What can hang from each mark
guba: nafif sedes tozoz
kiboto: tozoz
bifa: tozoz
petel: guba
sagi: popi
popi: sagi sedes
tozoz: bifa guba kiboto popi

Each row was made from one small tree. The marks that hang from a mark follow it in brackets, in alphabetical order. Every link used is in the known rows. Write each row's tree.
Known rows
petel{guba{nafif sedes tozoz{bifa}}}: +2.79, +2.16, +0.09, -3.55, -0.19, -2.07, +1.01, +2.02, -0.41, -2.33, -0.75, -4.93, +0.41, +1.88, -0.67, -2.64, +4.56, -1.17, +0.83, +4.29, +2.12
tozoz{bifa guba}: -0.69, -1.48, +0.76, +2.63, -1.42, +0.84, -0.34, -1.79, +2.13, +1.14, +0.74, +0.40, +0.63, +2.12, +0.48, +1.23, +1.67, -2.44, -0.50, +0.99, -0.19
tozoz{bifa guba popi}: -0.56, -3.49, -1.11, +3.01, -0.61, +2.15, +0.69, -3.05, +3.23, +2.48, +0.52, +1.43, +0.61, +1.68, -0.81, +0.59, +0.45, +0.05, -1.54, -1.76, +2.07
guba{nafif sedes tozoz{kiboto}}: +0.10, +3.51, +1.65, -1.97, -2.81, +0.30, -1.29, +7.31, -1.90, -0.76, +2.00, -0.98, -4.33, -1.87, -1.48, +3.58, +3.41, -0.50, -0.27, +0.29, -3.08
tozoz{guba}: -1.32, -2.53, -0.28, +3.63, -1.50, +0.31, +0.68, +1.63, +1.80, -0.87, +2.24, +0.71, +0.41, +0.48, +0.63, +4.17, +0.82, -2.02, -0.30, +2.23, -2.91
petel{guba{nafif tozoz}}: +1.46, -1.06, -0.48, -4.99, -1.40, -2.53, +2.78, +5.88, -1.55, -5.15, +0.47, -1.91, -1.30, +3.89, -0.84, +2.60, +2.66, -1.18, +0.38, +4.86, -0.41
petel{guba}: +0.19, -3.48, -0.38, -1.52, +0.13, -5.61, +3.76, +3.74, -0.79, -5.71, +2.27, -0.29, -0.37, +0.74, +3.03, +4.31, -1.92, -3.64, +1.36, +3.44, +0.10
bifa{tozoz{kiboto}}: +0.39, +0.89, +2.66, +0.55, -1.62, -2.44, -0.79, +5.46, -0.94, -1.18, +3.30, +1.74, -2.89, -3.28, +3.16, +5.77, -1.71, -4.48, +2.64, +2.65, -2.76
bifa{tozoz{guba popi{sagi}}}: +2.08, -0.82, -0.65, +5.28, +1.40, +0.87, -1.67, -4.40, +1.05, +0.92, -2.69, +0.60, +1.94, -0.16, +0.88, -0.82, -1.28, -0.64, +0.77, +1.29, +0.13
tozoz{bifa guba{nafif sedes} kiboto}: +0.99, +2.59, +4.11, +1.49, -2.25, +0.71, -2.10, -1.61, +0.90, +3.83, +0.12, +0.71, -1.90, -0.42, -0.40, +0.65, +1.08, +0.42, -2.51, -1.10, -1.31
petel{guba{nafif sedes tozoz{popi}}}: +2.60, -1.37, -2.91, -2.35, +0.43, -1.27, +2.70, +4.06, +0.32, -3.12, +0.04, -3.04, +0.05, +0.41, -1.52, -0.32, +2.52, +2.02, -0.44, +2.38, +1.52
sagi{popi{sedes}}: -3.57, -1.13, -2.80, -1.74, +0.25, -2.20, +0.65, +6.86, -2.88, -4.23, +4.15, -0.16, +6.36, -2.64, +1.92, +4.84, +0.13, -1.53, +2.54, +1.82, -3.40
petel{guba{tozoz}}: +1.61, -2.10, -1.68, -3.33, +0.34, -3.21, +1.52, +6.09, +0.33, -6.04, +2.35, -2.17, -0.39, +0.25, +0.71, +3.40, +2.88, -4.39, +2.17, +4.79, -0.16
bifa{tozoz{guba kiboto popi{sedes}}}: +1.84, +0.18, +0.11, +2.15, +0.22, +0.93, -2.72, +1.47, +3.39, +0.84, +3.06, +1.94, +2.26, -5.69, +0.11, +2.13, -1.24, +0.33, +1.41, +2.12, -3.91
tozoz{bifa popi}: -2.24, -2.75, -1.75, +0.52, -0.82, +0.28, +2.74, +0.70, +0.03, +0.20, +1.15, +0.65, -1.27, +2.03, +0.52, +1.36, -1.15, -0.71, -0.71, -2.50, +3.70
petel{guba{nafif sedes tozoz}}: +2.20, +1.21, -0.86, -2.58, -0.31, -2.54, +1.78, +5.39, -1.04, -4.61, +0.49, -4.32, -0.15, +0.65, -0.46, +0.38, +3.94, -0.60, +0.99, +5.39, -0.74
kiboto{tozoz{bifa guba{sedes} popi}}: -2.05, -2.00, -2.17, +3.34, +2.36, +2.88, +1.40, -4.23, +2.01, +3.67, -0.71, -0.03, +2.83, -0.77, +1.28, -4.08, -0.77, +2.38, +0.23, -3.00, +1.49
kiboto{tozoz{bifa guba popi{sagi sedes}}}: -2.85, +0.11, -1.46, -0.29, +3.57, +1.51, -0.26, -7.61, -1.07, +1.11, -3.19, +0.51, +3.86, +0.75, +0.03, -6.60, -3.21, +2.45, +0.57, -2.98, +1.10
kiboto{tozoz{bifa}}: -4.86, -1.34, +0.08, -2.03, +0.27, -0.73, +3.47, +1.07, -2.93, -0.59, +0.28, +0.44, -0.88, +2.97, +2.97, -0.45, -2.52, -1.85, +2.01, -0.56, +0.83

Write each row's tree
-0.86, +0.34, +2.32, -1.43, +0.18, -2.15, -1.15, -3.03, -2.61, +0.86, -1.17, +3.40, -4.85, -0.20, +0.93, +1.34, -4.39, -2.37, -1.50, -6.68, +3.64
tozoz{bifa kiboto popi{sagi}}
+1.32, -0.26, +1.39, +3.51, -0.32, +1.01, -2.34, -2.54, +3.89, +4.48, +1.67, +1.79, -1.08, -4.27, +0.35, +1.04, -0.25, -0.12, -1.64, -4.72, +1.32
tozoz{bifa guba{sedes} kiboto popi}
-1.73, -0.17, -0.86, +2.65, +2.29, +1.57, +1.63, -5.57, -2.81, +1.93, -4.88, +0.80, +0.95, +1.93, -0.27, -4.43, -3.57, +5.62, -1.76, -3.23, -0.80
kiboto{tozoz{guba{nafif sedes} popi{sagi}}}
-4.52, +0.78, -1.96, -2.67, +3.44, -0.65, +1.74, -4.15, -4.35, -1.13, -2.68, -0.17, +1.70, +1.05, +1.01, -5.56, -4.77, +1.27, +1.63, -3.10, +2.28
kiboto{tozoz{bifa popi{sagi sedes}}}
-0.35, +1.54, +1.85, -3.73, -2.25, +0.27, -2.44, +4.63, -0.14, -0.30, +2.34, +0.34, -4.42, -0.56, -0.13, +3.82, +3.36, -4.74, +0.90, -1.00, +0.11
guba{tozoz{bifa kiboto}}
+2.86, +3.44, +3.76, +3.91, -1.86, +0.42, -2.92, +1.40, +1.06, +2.53, +0.92, +0.30, -0.65, -3.06, +0.90, +1.91, +0.82, +0.36, +0.23, +3.78, -4.52
bifa{tozoz{guba{nafif sedes} kiboto}}
+1.33, -1.18, -3.17, -5.77, +0.28, -1.08, +2.71, +5.26, -0.43, -5.17, +1.14, -2.21, +1.88, +1.33, -2.95, -0.07, +1.73, +2.53, +0.14, +3.99, -0.42
petel{guba{nafif tozoz{popi{sedes}}}}
-2.69, -3.61, -0.50, -0.76, -0.02, +3.70, +3.47, -3.99, -0.03, +3.92, -2.36, +3.09, +0.18, +5.91, -0.94, -2.75, -2.30, +5.35, -2.60, -2.67, +1.07
kiboto{tozoz{bifa guba{nafif} popi}}
+0.06, +0.37, +1.82, -1.90, -1.49, +1.91, -1.20, -1.81, +1.48, +2.99, +0.60, +3.07, -0.22, +0.25, -2.90, +0.03, -0.91, +3.62, -3.05, -2.37, -1.26
tozoz{bifa guba{nafif} kiboto popi{sedes}}
+3.86, +2.38, +1.60, +5.84, +1.96, -0.11, -4.87, -3.96, +1.34, +2.92, -1.61, +1.04, +0.05, -6.19, +1.65, -0.55, -1.72, -0.54, +0.89, -1.20, -1.01
bifa{tozoz{guba{sedes} kiboto popi{sagi}}}
+3.62, +2.17, +1.88, -3.72, +0.71, -3.62, -2.40, +2.95, +1.11, -2.00, +1.94, -2.55, -1.86, -4.22, +1.61, +0.95, +3.09, -5.27, +2.24, +1.07, +1.83
petel{guba{sedes tozoz{bifa kiboto}}}
+2.00, -3.67, -2.33, -4.52, -0.43, -1.08, +3.45, +4.45, -0.20, -3.56, -0.11, -0.26, -1.30, +3.60, -2.20, +1.86, +1.23, +1.70, -0.92, +2.27, +1.56
petel{guba{nafif tozoz{popi}}}
-1.32, -0.13, -1.02, +3.14, +3.58, +1.33, -0.40, -8.92, -0.62, +3.28, -4.22, -0.23, +2.26, -0.06, +1.38, -6.57, -2.34, +1.79, +0.22, -4.52, +2.64
kiboto{tozoz{bifa guba{sedes} popi{sagi}}}
-0.11, +3.77, +0.23, -4.44, +0.96, +0.38, -4.04, -0.38, -1.64, -0.76, -0.60, -0.21, -1.79, -2.79, -2.08, -1.30, +0.80, -1.74, +0.76, -3.93, +1.65
guba{tozoz{bifa kiboto popi{sagi sedes}}}
-0.59, -1.94, -1.04, -2.71, -1.49, +1.09, -0.80, +6.82, +0.59, -1.10, +3.26, +2.47, -4.83, -2.34, -1.52, +6.29, +0.87, -1.43, -0.19, -2.95, -0.59
guba{tozoz{kiboto popi}}
+0.57, +1.45, +3.57, +2.43, -2.34, -0.08, -1.25, +1.79, +0.34, +1.52, +1.54, +1.39, -2.38, -1.95, -0.32, +3.45, +0.16, +0.99, -2.42, -0.19, -4.40
tozoz{guba{nafif sedes} kiboto}
-0.24, -2.75, -0.17, +1.34, -1.79, +3.11, +1.69, -3.19, +1.52, +3.27, -1.32, +1.97, -0.34, +5.33, -2.20, -0.61, +0.12, +3.45, -3.39, -1.35, +1.60
tozoz{bifa guba{nafif} popi}
+1.68, -1.03, -0.55, -4.14, +0.41, -2.75, +0.50, +2.64, +0.79, -3.96, +1.06, -2.70, -0.18, +1.85, +0.62, +0.43, +3.67, -4.81, +2.17, +3.63, +2.75
petel{guba{tozoz{bifa}}}
+0.88, +3.11, +0.99, -0.38, +1.61, -2.33, -2.57, +0.47, -2.61, -1.79, +0.37, +1.06, -0.24, -5.06, +1.24, +0.50, -4.06, -1.32, +2.28, -0.05, -1.27
bifa{tozoz{kiboto popi{sagi sedes}}}
-5.14, -1.51, -2.87, -2.91, +1.82, +0.64, +3.47, +0.44, -1.95, -0.49, +0.94, -0.03, +2.45, +0.55, +0.94, -2.94, -3.20, +1.59, +1.56, -1.73, +1.11
kiboto{tozoz{bifa popi{sedes}}}
+2.86, +1.75, -1.27, +7.80, +2.32, +0.82, -2.61, -4.85, +1.52, +1.74, -2.59, -2.01, +3.30, -3.29, +1.52, -3.01, -0.08, +0.08, +1.38, +1.53, -0.17
bifa{tozoz{guba{sedes} popi{sagi}}}
-0.58, +1.06, -0.86, +1.93, +1.56, +0.62, -2.05, -6.67, +0.57, +0.51, -2.06, -0.52, +3.33, +0.07, -1.42, -3.97, -0.61, +0.79, -0.80, -1.59, +1.13
tozoz{bifa guba popi{sagi sedes}}
+2.89, +2.63, +0.10, +6.29, +0.99, +1.51, -1.57, -5.06, -0.27, +2.28, -4.36, -1.35, +2.10, +0.09, -0.38, -3.98, -0.17, +3.37, -0.72, +1.90, -0.64
bifa{tozoz{guba{nafif sedes} popi{sagi}}}
+0.02, +1.92, +1.53, +3.82, -1.77, +1.63, +0.15, -2.22, +0.81, +2.60, -0.94, -1.98, +1.52, +2.26, -0.77, -1.94, +2.95, +1.30, -2.04, +1.66, -0.44
tozoz{bifa guba{nafif sedes}}
-3.14, -2.36, +0.26, +0.56, +0.27, +1.16, +1.49, -2.74, +0.38, +1.68, -0.43, +1.19, +1.18, +2.49, +1.88, -1.33, -0.56, -0.59, +0.99, -0.17, -0.55
kiboto{tozoz{bifa guba}}
-1.35, -2.11, +0.94, -1.53, -1.18, -0.69, +0.54, +1.42, +0.19, +1.45, +2.11, +3.54, -4.43, -0.90, +0.77, +4.02, -2.90, -1.59, -1.09, -5.18, +2.62
tozoz{bifa kiboto popi}
+1.06, +0.34, -1.49, +2.58, -0.74, +2.56, +0.48, +0.37, +1.85, +0.66, +0.21, -0.50, +4.39, +0.45, -2.02, -1.25, +0.25, +4.39, -0.03, +5.23, -3.40
bifa{tozoz{guba{nafif} popi{sedes}}}
-0.26, +1.85, +0.05, +0.09, +0.41, +1.65, -0.61, -6.93, -1.24, +1.36, -3.80, -0.14, +2.46, +3.64, -3.02, -5.11, -0.81, +3.82, -2.87, -1.00, +0.89
tozoz{bifa guba{nafif} popi{sagi sedes}}
+0.60, +4.49, +2.49, -2.79, -2.56, +0.80, -2.14, +4.13, -1.44, +1.20, +0.84, -1.85, -4.03, -0.34, -1.41, +0.81, +4.09, -1.09, -0.32, -0.67, -0.27
guba{nafif sedes tozoz{bifa kiboto}}
